Every row comes from one small tree of marks. The marks that hang from a mark follow it in brackets, in the order of their numbers. Every link used is in the known rows. Which tree was each row made from?
Known rows
j_544[j_908]: [ 12.2  21.3  -6.4 -10.1  43.7 -15.5  50.8   5.8  33.6  -7.1  -8.4   0.4
 -19.3 -33.4 -18.5   4.9   6.0  -5.5  14.0  -6.2  13.8  21.5  38.3 -14.6]
j_65[j_908[j_169[j_358[j_168]]]]: [ -9.8 -12.5  23.6  42.0 -19.1  28.8 -12.7  15.0  31.5   3.6 -11.9 -21.9
  26.8   4.9 -16.6  21.8   3.3 -25.9  -6.4  25.2 -18.8 -27.9  20.9  13.1]
j_358[j_169[j_168 j_908]]: [ 15.2   4.0 -23.2 -24.9   2.1 -17.2   5.1  13.9   1.9 -44.2 -15.8 -20.9
 -19.5 -41.2  10.3 -19.0  38.7  44.1 -11.3  27.1 -10.1  -5.1  18.6  10.8]
j_169[j_168 j_908[j_65]]: [  8.3  26.7   8.0  -9.1   4.4 -15.6  -0.1 -26.2 -15.5 -33.6 -20.4   5.7
  -7.6 -26.9 -14.2 -60.6  15.4  18.0  28.1 -12.3 -29.6  10.4  -3.4  19.3]
j_358[j_168[j_169]]: [ 17.8 -18.5  22.3  13.1 -17.6   0.7  13.7  24.5  -1.9   4.6 -22.9  20.7
 -16.2 -31.8  15.7  15.5  25.0 -27.4   9.5  10.9  27.8  -5.8  16.5   0.9]
j_358[j_168 j_169]: [ -1.2 -41.5 -20.1   4.1 -23.9   1.2  18.7  43.3  49.5  -1.6 -12.7 -22.4
  11.9 -42.2  11.4  18.5  44.0 -30.8  -4.5  20.2  19.9 -16.4  37.8  11.4]
j_65[j_908]: [  1.4   8.8  16.6  39.2  16.9 -19.9  29.5   2.4  47.3  -7.1 -10.5 -27.6
  -1.3  -5.0   2.0  23.7  37.0 -18.2 -15.9   6.9  -0.2   7.7  39.1 -17.9]
j_908[j_169]: [ -9.2  12.3   9.8  12.8 -12.5 -14.5  13.8 -10.0  43.5 -28.4  12.0  -6.3
  -3.6  -2.9 -20.7 -33.5  -8.5  -5.3 -17.1  43.4  10.4  -3.9  25.0  16.4]
j_544[j_908[j_65 j_169 j_358]]: [  1.5   5.3  -5.5  -7.9  -4.9   0.8   0.6 -45.2  22.9  -0.4  18.1  21.5
  20.7  17.3 -32.6 -34.9 -51.1  16.1   2.3  -0.2   3.1   0.3   2.9   2.2]
j_358[j_169]: [-10.3  -5.1 -21.3 -11.3   2.2 -15.4  23.4  26.3  63.5 -20.2  -1.1 -33.4
   0.3 -16.1   4.1  11.0  33.8  -5.0 -12.7  26.9  24.6   2.0  32.9  -0.7]
j_65[j_908[j_169]]: [ -8.6   8.8  18.2  37.1 -17.1 -10.7  14.9 -22.3  48.4 -27.7   3.9 -20.1
  -1.8   1.3  -2.7   3.1  21.5   0.3 -33.6  29.7  -6.7  -4.1  36.1  -4.2]
j_65[j_908[j_358[j_168[j_544] j_169]]]: [ -6.1 -48.1 -13.4  41.6 -23.3   5.8  -5.2  40.4  13.2  33.4  12.3 -33.7
  25.3  16.1  37.0  81.1  20.9 -30.9 -51.1   4.3   1.4 -25.4  10.7 -32.9]
j_908[j_65 j_169 j_358]: [-11.8  -2.4   8.4  10.3 -24.7  -9.7 -16.5 -35.5  40.1  -7.8  23.3   2.7
  27.6  40.6 -31.8 -61.9 -45.0  -4.1   1.8  22.2   0.9  -8.4 -12.0  15.8]
j_65[j_908[j_169 j_358[j_168]]]: [ 14.4 -31.3  23.8  52.2 -43.0   6.6  -4.0  -4.0  20.7  11.7  -0.5  -4.2
  26.4  17.8  -6.6  11.6 -16.6 -21.6 -35.2  35.2 -12.9 -36.4  22.4  -0.1]
j_544[j_168[j_169]]: [ 27.9  -1.6  25.1 -21.2  19.5 -36.6  25.0 -12.6  -3.2  10.7 -31.8  20.3
 -47.4   0.1  -6.1  -6.4  -1.7  16.2  -7.5   0.0  29.3  23.6  18.6  -2.1]
j_358[j_168[j_544] j_169[j_908[j_65]]]: [-22.0 -28.4 -16.3   5.7 -33.1  24.4  -3.9  21.5  -3.5  -9.1  -2.0 -27.4
  10.4 -48.0  44.5  13.7  61.0 -13.7   6.3 -36.1  -8.9  -6.6  -3.2  -6.5]
j_169[j_168[j_544] j_358 j_908[j_65]]: [-20.4  36.7   0.4 -14.9  36.7  15.3 -24.5  -1.5 -48.5 -11.8   4.9 -12.0
  -7.3  15.7 -15.9 -25.3  -6.9   9.4  35.3 -20.2 -40.1  13.4 -43.0   7.9]
j_358[j_169[j_168[j_544[j_908]]]]: [  3.6   2.3 -47.4 -20.9   9.2 -14.1  19.7  17.7 -19.5  -8.5  16.7   8.1
 -22.3 -32.2  21.9  35.8  19.6  28.8 -29.0  -6.4   7.3  15.0  19.1   3.5]
j_358[j_169[j_908]]: [  2.8   3.1 -17.3 -19.5  13.8  -5.3  20.1  22.9  39.9 -38.3 -14.9 -47.2
 -11.5 -41.1  19.2   1.9  45.7  18.3  -6.6  19.1   2.7   1.8  27.0 -16.5]
j_358[j_169[j_168]]: [  7.7  -7.5 -23.3 -13.4 -10.3 -31.5   4.8  17.5  27.4 -25.0  -0.1 -10.3
  -6.1 -16.7  -4.6  -7.7  24.8  20.0 -19.8  32.6   7.2  -3.0  27.0  28.9]
j_168[j_544[j_908[j_358]]]: [  6.5  14.0 -17.8  -0.5  51.0 -12.8  29.0  13.3 -10.0  27.1  24.9   4.1
 -16.9  19.5  -5.4  31.1 -46.3 -13.4  -9.7  -0.7   8.1  17.1  -4.5 -34.8]
j_169[j_358 j_908[j_65]]: [-14.5  27.7  11.2 -23.2  47.8  14.0  -9.9  -3.2  21.8 -15.6 -21.1 -39.2
  13.1   0.9 -27.4 -36.1   3.9  -3.3  58.0 -16.9 -21.8  11.9 -14.3  -5.6]

Which tree is each row?
[-19.9 -24.2   8.9  27.4 -50.3  15.2 -23.4 -13.1  -9.8  24.9  34.2  14.5
  29.6  28.4  -1.6 -20.8 -38.9 -38.3  -9.0   5.5  -3.6 -18.2 -28.0  19.3] | j_908[j_65 j_169 j_358[j_168[j_544]]]
[ 18.8   7.3  13.5 -55.1  48.1  -1.7   3.8 -33.4  -8.5  24.0 -38.0  30.2
 -15.8  14.8 -26.4  -1.0 -15.7  37.0  41.6 -58.9  15.5  32.1   0.7  -6.5] | j_544[j_168[j_169[j_358]] j_908[j_65]]
[ -7.5  30.5  21.0 -29.9  34.0  24.4 -27.0  -9.4  -9.1 -17.0 -25.6 -12.7
  -5.8   5.7  -1.5 -15.5  12.2  21.1  52.7 -20.3  -2.5  15.4 -27.5 -19.5] | j_168[j_169[j_358 j_908[j_65]]]
[ 18.4  18.1   7.8 -16.4  12.1 -19.5 -15.7 -28.7 -21.5 -13.6  -7.0   7.7
   8.2  14.2 -27.4 -64.3 -32.5  20.5  21.0   3.3 -32.4  -0.4 -25.0   8.8] | j_169[j_168 j_908[j_65 j_358]]
[-21.3  30.8  -6.2  -6.7  41.8  -6.7  -9.3  32.3 -30.2   5.5  18.0 -11.2
 -15.9  31.4 -23.9   1.6 -21.3  -7.2   7.8  20.7 -18.2   8.8 -25.3  18.0] | j_169[j_168[j_544] j_358]
[  4.6 -25.1 -12.2  20.5   4.4 -16.1   4.1  15.0  60.6   9.7   2.5 -43.7
  25.0  27.2  11.5  49.0  11.7   4.1 -39.1  25.8  10.6 -11.6  29.5 -30.7] | j_65[j_908[j_358[j_169]]]
[-14.8  -0.5 -10.1   1.1  24.5  37.9   2.4  20.4 -12.5  39.0  -1.2   4.1
  23.7  -3.5 -10.9  28.1   5.6 -41.5  42.4 -62.4 -10.5  15.3 -10.0  -5.5] | j_169[j_358[j_168[j_544[j_908[j_65]]]]]
[-19.6   5.5 -25.1 -11.2 -16.7  -4.0 -17.5  -7.5 -30.3 -28.8   8.8 -14.9
  -5.4 -26.6  28.1 -10.6  38.0  31.5  -4.8 -19.7 -18.3   8.6 -13.2   9.3] | j_358[j_169[j_168[j_544] j_908[j_65]]]
[-15.7 -31.5 -25.2  18.1 -22.9   4.9  13.7  50.0  12.8   9.3  10.8 -23.8
   1.4 -28.1  34.0  46.2  42.1 -39.2 -22.4   7.6  18.6  -6.2  16.9   3.4] | j_358[j_168[j_544] j_169]
[-25.4  32.8  -4.0  -6.7   2.0   3.5 -25.5   5.6 -29.3 -14.4  33.9  -1.2
  -5.4  33.9 -25.9 -15.9 -41.8  12.3 -19.4  40.6 -18.7  -4.2 -27.1  34.4] | j_908[j_169[j_168[j_544] j_358]]
[-17.9  32.2 -16.5 -19.2  42.8   6.9  -3.4  -4.7 -33.4  12.4  13.6  16.9
   3.0  15.2 -26.5  -0.2 -20.9   6.7  29.9 -43.3 -22.2  28.1 -23.9  14.3] | j_169[j_168[j_544[j_908[j_65]]] j_358]
[ 11.9 -46.3 -18.3   2.6 -19.9  -2.3   1.0  44.5  38.1  20.2  -2.0 -14.7
  25.3  -1.6   2.2  21.8  -2.6 -29.7 -14.4  32.0  14.8 -24.7  17.4   3.6] | j_908[j_358[j_168 j_169]]
[ 18.2 -12.6  27.3   0.5 -25.0  19.5  -7.0  -6.6 -20.1 -11.9 -39.3  17.0
  -7.4 -45.4  23.2 -17.5  43.6  -6.5  37.4 -31.1   5.2  -3.2  -2.5  -3.9] | j_358[j_168[j_169[j_908[j_65]]]]
[ 16.8  18.1  -5.6 -14.5  34.4  -0.1  15.4   6.5 -41.3  24.4  17.3  27.3
 -27.6  21.3  20.8  51.9 -39.8   8.8 -19.6  -3.2  30.9  20.5 -17.7 -46.0] | j_168[j_169 j_544[j_908[j_358]]]
[ 23.1 -29.1  22.0  45.3  -3.1  -5.3  15.0  20.0  23.1  33.5 -15.6  -9.3
  22.7  13.3  -3.3  32.5  -1.2 -40.4 -17.8  17.5  -6.3 -23.4  22.0 -17.5] | j_65[j_908[j_358[j_168]]]
[-17.8 -10.4  -4.7  20.6 -40.0  26.5   7.4 -21.8  -7.7   4.9  16.4  31.9
  12.2 -34.3   7.0  -2.5  11.5 -18.3   3.5 -37.2   0.7   1.5   6.5  13.3] | j_358[j_168[j_544[j_908[j_65 j_169]]]]
[-27.5  16.8   3.0  15.2 -43.4 -17.4 -20.2 -41.6 -21.4 -24.7  35.5  25.2
  -2.3  14.0  -7.9 -47.6  -8.5   7.1 -13.0   4.7 -15.8   6.5 -21.3  47.0] | j_908[j_65 j_169[j_168[j_544]]]
[ -4.5  11.8  11.3  38.1 -28.1 -16.5 -16.3 -22.0 -35.3  -1.3  40.3   7.9
   1.0  54.2   0.9  11.9 -38.4  17.6 -70.6  37.1 -23.6 -15.0 -14.8   4.9] | j_65[j_908[j_169[j_168[j_544]] j_358]]
[ -2.9  -7.2  20.2  11.5 -22.6  21.9  -8.1   0.2 -53.1  -0.7 -17.2  15.0
 -19.2 -32.3  47.8  17.9  45.6 -13.5  22.1 -40.6   0.7   7.3 -26.6 -14.3] | j_358[j_168[j_169[j_908[j_65]] j_544]]
[ 46.0   1.8  26.1 -37.4  34.1 -25.3   8.6 -17.5 -39.9  14.1 -37.8  12.2
 -48.2  19.5  -6.0 -16.6 -42.9  48.3 -10.2  10.1   9.7   6.4  -7.6 -27.9] | j_544[j_168[j_169[j_908[j_358]]]]
[ 11.3  14.8  26.5 -49.0  37.8   5.0 -15.1 -26.3 -25.0   5.9 -44.7   2.2
 -25.8  16.7 -15.4 -30.5  -4.7  36.8  44.6 -35.2  -6.0  21.5 -18.1  -6.1] | j_544[j_168[j_169[j_358 j_908[j_65]]]]
[-21.3  18.9 -11.0 -21.9  14.7  24.5  -7.1 -30.0  37.7  -9.4   2.4  -1.6
  26.8   6.7 -40.1 -30.9 -22.3  16.5  37.3  -9.2  -3.2   7.3   5.7  15.7] | j_544[j_908[j_65 j_169[j_358]]]
[  7.4   4.6   9.7  -1.8 -35.0 -18.8 -30.3 -46.4  -1.1 -13.3  20.1  31.9
  22.7  39.7 -36.2 -73.6 -52.5  18.5  -4.1  32.1 -11.9 -15.7 -18.7  46.7] | j_908[j_65 j_169[j_168] j_358]
[ -0.2 -32.8  14.3  19.9 -52.8   8.4 -18.1 -19.4  26.4  13.5  10.0  17.8
  36.7  19.4 -22.9 -48.8 -35.3 -27.6   7.5  16.6  -2.4 -32.1  -6.8  31.5] | j_908[j_65 j_169 j_358[j_168]]
[  9.8 -47.7 -30.4 -12.5 -18.5  14.4   1.1   5.9  34.7  27.3  -8.7   6.2
  41.4 -20.7   2.0  11.3   1.3 -10.2  16.0 -22.0  17.9 -14.0  18.3  -5.7] | j_544[j_908[j_65 j_358[j_168 j_169]]]
[ -7.8   9.7   8.9   4.4 -43.2 -18.8 -14.5 -46.3  12.5 -34.7  12.1  30.7
  10.5   1.4 -29.7 -72.4  -5.8  15.2   0.5  13.2 -12.8  -6.7   2.2  55.8] | j_908[j_65 j_169[j_168]]
[ 33.5  -6.0  22.1  -0.1  -3.8  13.4  12.4  18.1 -27.6 -13.5 -40.2   6.7
 -30.1 -52.0  27.4   9.2  35.5  -4.6  14.8   6.9  10.6  -7.5   8.5 -16.1] | j_358[j_168[j_169[j_908]]]
[ 32.3 -26.4  17.0   2.5 -11.0  -1.0  -3.9  22.7 -12.0  25.2 -15.4  28.5
  -2.4   8.8   4.5  10.5 -24.0 -26.8   1.8  26.6  22.6 -17.1  -3.0  -9.0] | j_908[j_358[j_168[j_169]]]
[  0.8  11.9  -0.2 -11.9  17.6   1.4  -0.9 -22.3 -35.6  27.0  19.6  32.3
  -9.1  25.6  19.9  33.6 -24.5   6.9   0.4 -36.5  24.1  24.7 -30.8 -38.6] | j_168[j_169 j_544[j_908[j_65 j_358]]]
[-19.2  27.9  -1.6 -21.4  39.5  23.8  -9.1  -3.9 -27.9  16.7   9.1  11.7
  -8.5  16.2  10.3  41.8  -1.7  10.5  30.1 -53.9  15.5  33.8 -30.7 -25.7] | j_168[j_169[j_358] j_544[j_908[j_65]]]
[-10.1   3.6 -17.6   6.4  43.5  27.0  17.6  49.5 -16.7  30.3  -4.5  -3.4
  -0.7 -15.3  -8.1  47.6 -10.6 -39.4  20.8 -21.9  -3.5   8.9   0.8 -13.3] | j_169[j_358[j_168[j_544[j_908]]]]
[  0.8  29.3  11.4  -5.8  22.5  -0.5   7.1  11.1 -47.3 -22.2  -1.6  -5.1
 -51.7 -16.4  39.3  26.8  20.0  14.4  -7.5   1.0   7.9  19.4 -18.5 -40.9] | j_168[j_169[j_908] j_544]
[ 28.8  16.3  17.9 -24.3  31.0  -3.0  -2.0   4.0 -22.2  -7.6 -14.9  -2.2
 -29.0  13.9   5.9  -1.6 -23.6  20.7  -1.1  29.9  11.8   1.1 -16.4 -41.2] | j_168[j_169[j_908[j_358]]]
[ -6.7 -21.8  18.1  61.2 -38.8  15.1 -10.0   4.4 -13.4  22.9  23.9  -6.5
  12.8  27.7  16.0  38.2 -23.3 -29.8 -55.6  26.2 -11.8 -28.6   0.6 -12.9] | j_65[j_908[j_169 j_358[j_168[j_544]]]]
[-12.4   3.5 -44.6 -16.6  -6.3  -8.1  -1.0  -9.0 -10.5 -10.7  18.0  11.5
   1.4 -23.1  20.2  16.4  31.8  28.3 -10.3 -40.3   3.2  17.9   7.0  13.8] | j_358[j_169[j_168[j_544[j_908[j_65]]]]]
[-12.7 -12.4 -27.0 -15.6 -20.9 -14.7 -34.8  -4.8 -12.7   9.5  36.9   2.5
  19.3  35.9  10.0   1.2 -16.1   8.6 -22.2   2.9   0.5  -3.3 -28.7  16.6] | j_908[j_65 j_358[j_169[j_168[j_544]]]]
